Each row was made from one walk, in order. Every step used is in the known rows, and no mark comes twice. Write each row's walk.
Known rows:
kimu vafak dibig vubov: [ 12  11 -15  19  12   5   9 -13   5   1  -8 -14  -5  15  -5 -14 -19 -21
  -8   0   3 -19  25  -7 -20 -10  32 -12  -5  -1  13  20  -4 -26  16  16
 -26 -19 -26 -15  49   9   9 -18 -15   4  12  53  35 -12]
puvu kimu vafak dibig vubov: [ 20  11 -16  23  10 -10  -8 -15   4 -17 -15  -9  15  10 -11  -8  -1  -5
   8  -7   9 -14  33  -7 -16 -19  27  -8 -22   6   8   2  -5 -16   8  26
 -27 -14  -9 -11  64  26   7 -22 -13   3  26  59  11 -14]
kimu vafak: [  3   9 -20   2  23  28  11  13  -9  -3  15 -39 -24  11  -3 -20 -27 -37
 -17  -2   1   0  -1  -3 -15  -1  14  -4  -4  -6   3   8   3 -40   0  13
 -24 -13 -25  -3  14   2  -1 -24 -35   2   2  -9  27  26]
bukuvi garubu mukira dibig vubov: [ -3 -25  -6  10  24   0 -11 -12  29  -4  12  21  11  18 -11  13 -14  34
   6  48  -8 -26 -27 -11   5 -14  -7  -4  -9  -2  21   8 -13  11 -21   7
   0 -11  -5  15  10  13   0 -30  -9 -15 -11  -5  -3  15]
dibig vubov garubu bukuvi luvi: [-19 -14  13   5 -35  -5 -24  16  24 -26 -23   8   2  16   0  26  -8  -8
   3   0 -16 -11   3  19  20  -5 -38 -15   9  17   2  20  -7  12   7  -3
  22  11  23 -21   4 -39   3 -29  35   2 -13 -11 -30 -14]
vafak dibig: [  5  26 -11  -6   1   7  11 -11   1  34  -8 -27 -21   1  -7 -31 -13 -19
  -4 -19  12   6   5   0  -7   6  16  -2 -10  -9  -1  22  14 -19   5   7
 -12   1 -21   1  14  19 -14  -2 -20  22 -18  -2  30   4]
luvi vubov garubu mukira: [-28  -2 -18 -11 -20  23  -2   8   7  39   6  14   4 -10  -4  21  -6 -22
 -25  -7 -11  14 -17  -1  -7  -4  -5   3 -25  18  -9  13  11   3  19  -3
   8  24 -31  12  -5 -16  -2  17  16  -5   0 -37  23  32]
dibig mukira garubu bukuvi luvi: [ -2   0  20   0  20 -19  -3  12 -19 -13   5 -15 -14  -7  17  -1  11   9
  12   6   1  -3  -4  -3  18   8 -20   4  28 -11 -13 -12 -33  14   3 -23
  18  14  35  -9 -24  -3  15   5   9  -5  -6 -26 -26 -18]
kimu vafak dibig: [ -1  25 -21   9  19   9  18   0 -11  22   2 -33 -19   2  -3 -21 -18 -27
  -3 -12  21  -6  18  -6 -19   3  23 -10  -1  -6   7   3   5 -45   5   8
 -29 -15 -18  -4  29  20  -6   0 -39   8   3  27  34  11]
vubov garubu mukira dibig: [-12 -11  -4   0  -6  24  16   1  -2  19   5  28   1  15  -5  19 -17  -1
  -7  13   2  -4 -24  -9  13  -1  -4  10  -9   1   1  -7  18   4 -11  21
 -15  -7   2  14 -16   3 -11  11 -12 -28 -25 -19  -7  36]
vafak dibig vubov garubu: [ -6  10  -3   5 -23   0  -4  -9  15  24 -31  10   5  24  -7  -3  -5  -1
  -5 -23 -15  -2  14  17  -3   3   8  -7 -21   9   0  29  19   5   7  21
 -13   3  -4 -17  22 -15  -9 -32  19  -1  -7  19   1 -18]
luvi bukuvi garubu vubov: [  0  -9 -12  -6   0  -9 -18  -8  31   1   6   0  -7  -8   6 -16 -10   4
   1   4 -11  -8 -18 -16  11   6  -3   6 -24  -3   1  18  21   3  -3 -15
  21  -2 -18  16  -7  -8 -20 -22 -13  50   2 -23   9  13]
garubu bukuvi luvi vubov dibig: [-20  -4   0 -18 -27 -30   5   7   7   1 -14   8 -12 -19 -11  -2  -4 -33
 -15  -3  16  14  -1   7  22 -10 -29  -4  13   3  33  10   1   4  -5 -14
  36   7  -1  -5 -16 -24  -9  47  12  39   3 -29 -14 -13]
bukuvi garubu vubov dibig mukira: [ 11 -22  16   5  -1 -13  -2 -13   6   7   2  18  24 -19  14  21  10  23
  13  14 -11   3 -23  26  12  -4 -43  -7  22  14  -5 -17  22  18 -13 -23
  39  -7  21  17 -25  -9 -18 -33  14  23 -13  14 -14  -9]
puvu kimu vafak dibig mukira garubu bukuvi: [ 29  12  -1  35  25 -31   6   6 -34 -14  14 -21  12 -11  21   4  21  37
  26 -15  30 -17  25 -23  -5  -9  11  13  19   0 -23 -53 -33  -7  19  16
 -24 -20  27  -2  13  38  14  39 -21 -29  35  41 -14 -13]
puvu kimu vafak dibig mukira garubu: [ 22  37  -3  14  46  -9  -6  -2 -37  -2 -11 -38  16  -2   5  -1  22  21
  23  -5  23  -7  19 -12 -14   2  20   7  -6  -1 -19 -31 -23  -1   2  12
 -36 -10  16  -5  14  46  18  24 -27 -21  22  44   1 -19]
vubov garubu: [-14   5   0 -15 -15  27  -6  17  -4  20  -9 -22  -8  13  -3 -11  -7 -20
 -19 -23 -12  21  -9  13  -2   8 -17  -1 -17  14 -18  15  29  -9  -9   7
  -9  14  -2 -12 -16 -11 -10 -34   1  -6  -4 -35   5  21]
dibig vafak: [ 14   6   3  -7   7  30  -5  -1  -5 -10  15 -17 -13   5   1 -28  -2 -11
   7  -3 -24   5   6   6 -27  -1   7   0 -10   2  -7   0   5 -17 -10 -15
  -3 -13 -14   6  11  -3   7 -41 -13   2 -11   2  -7   9]
puvu kimu vafak dibig: [  4  27 -21   5  16   4   2   0 -18   6 -15 -47   2   8 -10 -17   0 -12
   7 -19  26  -5  21  -7 -17 -10  18  -3 -21   8  -3  -9   5 -26  -2  21
 -29 -18 -12  -4  40  44 -10   9 -44   7  19  29  10   9]
vafak dibig vubov: [  4   2  -2  -1   0  -1   5 -20   9   0  -4   3  -7  11  -5 -23 -12  -6
  -4  -7  -6  -1  16   3 -11   1  27  -4 -13  -5   9  34  -2  -5  11  14
  -7   7 -25 -11  32   0  -2 -34   1  16  -1  24  25 -11]
garubu mukira: [ -7 -14 -11  -6  17  33  14   8  -9  26  35  -5 -23 -15  -7  -6 -22 -12
 -11   0  -5  14 -21   1  -1  -2  11 -18 -15   5   1  14  -4  -6  -3  -5
  -1  14 -29  16 -11  12  -4 -13 -24  23 -16 -18  25  38]
luvi vubov garubu: [-21  18 -12 -25 -22  11  -8  14  19  29  -4 -23  10   7 -10  -6   3 -31
 -33 -15 -11  26  -9   7 -11  13  -3  10 -26   4  -1  14  22 -11  12  -1
   6  24 -33  -9  -6 -13 -10 -11  12  -5   4 -42  22  16]
puvu kimu vafak dibig mukira: [ 30  15 -15  18  31 -17   6  -6 -35  22   2 -31  11  -4  -2  -6  13   9
  23 -16  15  -7  30   6 -24 -11  12   4  -4  16 -11 -24 -11  -6  16  14
 -17 -13  12  -1  36  34   9   7 -23   6  13  38  12  -2]
dibig vubov garubu: [ -9 -16   1  -5 -23  20 -18  -2  19  -5 -14  11   8  23  -8  -7  -5 -12
 -19 -15 -29   8  -3  20   0  -1  -6  -6 -28  14  -8  21  22   3   3   8
  -4  14 -15 -16   7 -26   6 -68  32  -6  -5 -16   4   5]

Write each row's walk:
[ 13 -11   2   2 -19 -15 -15 -25  21 -24 -10  41  10 -17   7   7  12  34
  16  14 -15  -4  -5  13   1 -20 -14  -4   0   1  16   3  32  22 -18 -19
  42 -32  11  25 -16 -13 -23  -4  12  29  -9  24 -28 -14]  luvi bukuvi garubu vubov dibig vafak
[  9 -25   4 -13  -7 -33  13  -2 -26  -1  16  17   3 -23   3 -10  13  15
  -9  -4  15  18  -8  -2   0  -5  -6  15  15 -20   3 -28 -14  15  12 -10
  20   4  10  -3 -46 -15  14  42  30  -5  29  -9   6 -17]  luvi vubov dibig mukira garubu bukuvi
[ -5  -5   3  -6   5  10   0  15  -8 -18  24 -20 -18  -5  12 -22  -4  11
  -1  -2  12   6 -15 -28  14  23   1   7   3 -20 -14 -12 -12 -22 -13   7
 -15  -4  -7 -16 -19   6   1   5 -15  -9  14 -34   0   1]  mukira garubu bukuvi
[  1  -4   7   4  -4  22  10  -5   0 -17   9  44  10  19   6  29   2  15
  10  20 -10  -8 -10  -3  -7  -8  -3   4  -1   4   5 -17  13   3 -10   9
  -8 -20  10  29  -7  -2   3   6  -6 -42 -34  11 -24  24]  vubov garubu mukira dibig vafak
[  7 -30  -5   4  17  10  16 -15  10 -20  32  42  -2  14 -18   9 -18   5
  -3  35 -15 -10 -12 -19   3 -14  23   3 -13 -13  16   3 -15  24   0   8
  -9  -8 -20  15   8   7   8 -24  -9  -2 -16  10  13  16]  garubu mukira dibig vubov
[ 23   7   4  32  16   6   3   0  -5 -25  13   4  20 -14  29  10  10  10
  21  13  11 -12  17 -21   1  22  29   4  32  -8  -5 -22 -30 -16  10  -1
 -19 -17  -6  17  12  18  12  12 -17  -8   9  57  21 -18]  kimu vafak dibig mukira garubu vubov
[  6   6   6 -21  33   7   6   4 -29   6  12 -33  -2   0   5 -18  12  10
 -10  -1 -15  13 -16   5  -3  14  11   6  -6 -20 -21  -6 -14   9  -4  -6
  -8  15  -5  -9 -28   5  24 -33   9 -17   3 -26  10  -1]  dibig mukira garubu
[-13 -13   6   4 -27  13   5  16  -6   5   8  -8  -8   4  12  -1  -6  -5
  -4 -31   4   7 -12   5   7   2 -24   5   3   7 -15  -8  18 -13   3   9
   0  -2  -1 -13 -16 -17 -16  -6   1  -8   2 -40  -7  21]  vubov garubu bukuvi
[  0 -33  10  12 -38   5  -2   8   9 -19  11  13   3  16   3   5  -2  15
  -2 -20 -16   4   6   8   6 -11 -14   4   9  12 -11   7   6   3  17  13
   4  10  -7 -21   9 -37   1 -54  27  -6  12 -20 -11  -6]  dibig vubov garubu bukuvi
[ -7  21   6   1   2 -42  -9   6   0  14 -18 -11   9 -21  12   1  18   4
   5   8  22 -10  18  -9  -1  17  -4  20  26 -17   5  -4 -50   8  22 -24
  22  24  15  -4  -2   1  18  67   6   6   5   1  -1 -37]  vafak dibig mukira garubu bukuvi luvi vubov
[ 19 -18  10   4 -27  24   4 -13  -2 -43  19  51   5 -16  10   6   4   5
  21  10  -9  16  -5  20  -1 -11   0  -9  21   3   9 -14  32   6 -16 -14
  22 -18  -8  16   1  -9 -10 -13   7  27  -9  35 -18  -9]  garubu vubov dibig vafak
[-17  12   4  -7 -10   5 -13  -3  31 -10 -26  42  14   5  -5  47  12  -8
   5  38  -7  -9  -8   6  -5 -10 -14   4  -3   8  28   1  -9  16  -9 -16
  17  11  17  30   5 -12  15  59  11 -30 -31  -3 -29  12]  bukuvi luvi vubov garubu mukira dibig vafak
[-36  32  -5 -30 -20  -2 -29  19  32  19 -34 -28   1   3 -17  10  -2 -49
 -31  -9  -3  18   0  18   5  13 -23  -2 -16  12  10  30  16  -6   1 -19
  18  36  -4 -10  -5 -36   0  22  13   4 -10 -44  -2   2]  bukuvi luvi vubov garubu
[  8  14   1  -6  25 -13  10  -7 -24  30  -2 -24  -8  -3   5 -19  10  17
   8 -13   3  -1  12   4 -10  13  23   9   4 -23 -20  -3 -13  12  -1   5
 -14  10   2  -1 -15  11   9  10  -6  -7  -5  14  10 -17]  vafak dibig mukira garubu
[ 11  -6  17   9 -15   6 -19 -10  26 -23 -13  28  18 -13  14  18  12  26
  21  20 -14   3 -19  26   0  -4 -28 -15  18   9   5 -19  31  -5 -35 -16
  26 -30  21  19  -3   0 -24 -32   7  19  -7  38 -41 -13]  bukuvi garubu vubov dibig vafak
[ 12  -9  13 -22  15  -6  12  -8 -42  14   1  -6  -1  -6  -1 -17   7   8
 -13   3  -2  21  -9  18   2   5   1   1   7 -15 -10 -13  12  20 -15   2
   8   0  10  -6 -50   0  10  -1  21 -14  -7  -5  -8  -8]  vubov dibig mukira garubu
[  3   9 -11  29  -8  -1  -9  -7   7  -6 -33   5   7  32   0   7  -9 -15
 -12 -16  -1 -13  35  11 -15  -4  13  -9  -1   8   5  12  12 -13  13  33
 -26 -15 -10 -17  29 -11   4 -23   8 -18   0  45  21 -10]  kimu vafak dibig vubov garubu
[ 19 -23   3 -13  12  -4  29 -16 -39  24  13  10  -5  -6  -9 -22   8  -6
 -12  -9 -12  22  -7  30  -3 -13 -13   4   8  -4  -3 -12  13  11  -3  -7
  15  -1   1   0 -30 -14  -4 -23  23  18 -12  -5  11   3]  vubov dibig mukira
[ -7  -3  14  -9 -20  16   1  -4   4 -19   6  24   9 -14   5   1  -9  -1
  -5  14   6  17 -17 -13  35  17   0 -10  11 -19   6  -5  20   9 -28   2
   7  -8 -10   8 -30   4 -15  -1   5  17   2   9  -8 -11]  mukira garubu vubov dibig
[ 20  11  -2  -2  12  -8  21  -8 -23  37   6  -2 -12  -8   0 -21  10   0
   6 -28  -4   1  14  13 -16   4  15   6   3 -13  -6   2  -3  -2  18  -6
  -2   8  -3   5  14  11   2 -14  -5  16 -19  15  27   2]  vafak dibig mukira
[  5 -34  13  16 -29  -1  10  -3  25 -38   5  32  11  31  -3  15  -7  24
  -6   6  -1 -17  -7 -10  15  -4 -10  18  11  -7  11 -12   4  10   7  20
  -6 -26   3 -16   1 -23  -2 -31  15 -31   8 -15 -20   2]  mukira dibig vubov garubu bukuvi
[-31   7   4 -25 -25 -34  -4  12   4 -13 -17  -3  -8 -23   0   2  -6 -14
  -9  22  24  12  -5  -4  19   9 -25  -6  10 -17  28   4 -13   7 -15 -12
  26  12  12 -10 -30 -13  -7  66  21  11  13 -20 -26 -27]  mukira garubu bukuvi luvi vubov dibig
[  5  -3  -9   3  32 -14   5 -19   6   0   1  22  -6   4  -5   1   3  41
  18  36  -2 -30 -17 -21 -21 -21   8   7 -19 -17  22  -7  -3  14 -11  -9
  11 -31  17  28 -10  13  -5  16 -24  -5 -10  -4 -14  28]  luvi bukuvi garubu mukira dibig vafak
[ -6  -7  -4  24 -24   1  -2 -14   8  28  -7  40   9   9  -3  15   0  10
   2 -14  -8  -5  15   5   2 -12  15 -23 -12  13   2  23   2  19  13  12
  -1  20  -8   7  17 -12  -4   4  17  -4 -18  27  10   6]  vafak dibig vubov garubu mukira
[-17   1   8  -8  -1  -4  -2  12   1  -7   2 -27 -27  -4   0  -8 -15 -19
  10   4   6  -3  -5   2  14   0 -26  -6  15   1   2  13 -11 -19 -11 -23
  15   4  10  -9   1  -6 -12   1 -13  28 -21 -39  -9   7]  garubu bukuvi luvi
[ 28  14  -2  29  22  -4  -6   0 -14 -24  12   8  38 -17  20  22  23  25
  30  12  18 -14  28 -26   2   5  19   8  14   4 -18 -38 -23   3   9   4
 -21 -11  15  17  36  41  18  28 -19   0  30  69   2 -29]  puvu kimu vafak dibig mukira garubu vubov
[-31   8  -5 -16 -12  -3 -10  10  32  15 -17  25  -2   7 -13  42 -10 -23
 -14  31  10  -1 -15  -4  13   0 -17  11  -7   2  32  12   1  15  -3  -7
  11  19   7  15  -9 -12   4  63   1  -3 -24 -38  -7  17]  bukuvi luvi vubov garubu mukira dibig
[  8  -6 -14  34  -4 -15  -4  -1  -1  10 -17  12  27   5  -5  43   6   7
  16 -10   1 -19  18  -6  -5 -33   9 -26 -17  37  -2  -6  -3  15  12  28
 -19   3   8  10  45  23  -3  12   1 -16  12  67  -5  -7]  puvu kimu vafak dibig vubov garubu mukira
[ 11 -16  14   6  15  -1  10  12 -25 -17  34 -11 -11  -3  23 -16  10  27
   7  -6  -6   1  -4 -10   6   9  -2  12  25  -9 -28 -21 -23   0   7 -14
   5  -1  11 -12 -30   1  16  -8   6 -13  15 -24  -1  -5]  dibig mukira garubu bukuvi
[  0 -13  -4 -32   1 -16   7 -10 -28   5   4   9  12 -16 -11 -11  14  -5
 -27   4  -3  29  -4   9  -5   6  -2  15  -6 -22   9  -9   0  24   0 -13
  11  15 -14   2 -42  -6  18  17  30  -4  18 -21   9 -10]  luvi vubov dibig mukira garubu
[-24  16   5 -21  -5 -11 -19  22  25  -7  -6 -34 -11 -17   2  -3  -4 -22
  -9  21  15   1  -6 -20  18  20  -9   8   1 -12  13   7 -27 -11   0 -22
  15  21   0  -8 -11 -10   7  45  -8   2  21 -44  -3 -15]  mukira garubu bukuvi luvi vubov
[-23  19  15  -8   0  -5 -10  25   8 -15 -16 -31 -28  -6  10  -8 -10  -7
   2   9  14   0  -6 -12  22  21 -17  -5   8 -12  -8   6 -19  -9 -25  -4
   1   6  15 -16 -22  -8  -5  20  -5  10  -3 -38 -21 -13]  mukira garubu bukuvi luvi
[-23  11  16   0 -27  -1  -9  24   9   9 -19 -20 -12   9   8  12  -7 -18
   1 -12   9  -1  -7  15  26   5 -44  -5  15  14  -6   7  14  -7  -7  -3
  13  17  31 -15 -16 -25 -11   5  14   3 -19 -40 -31   1]  vubov garubu bukuvi luvi
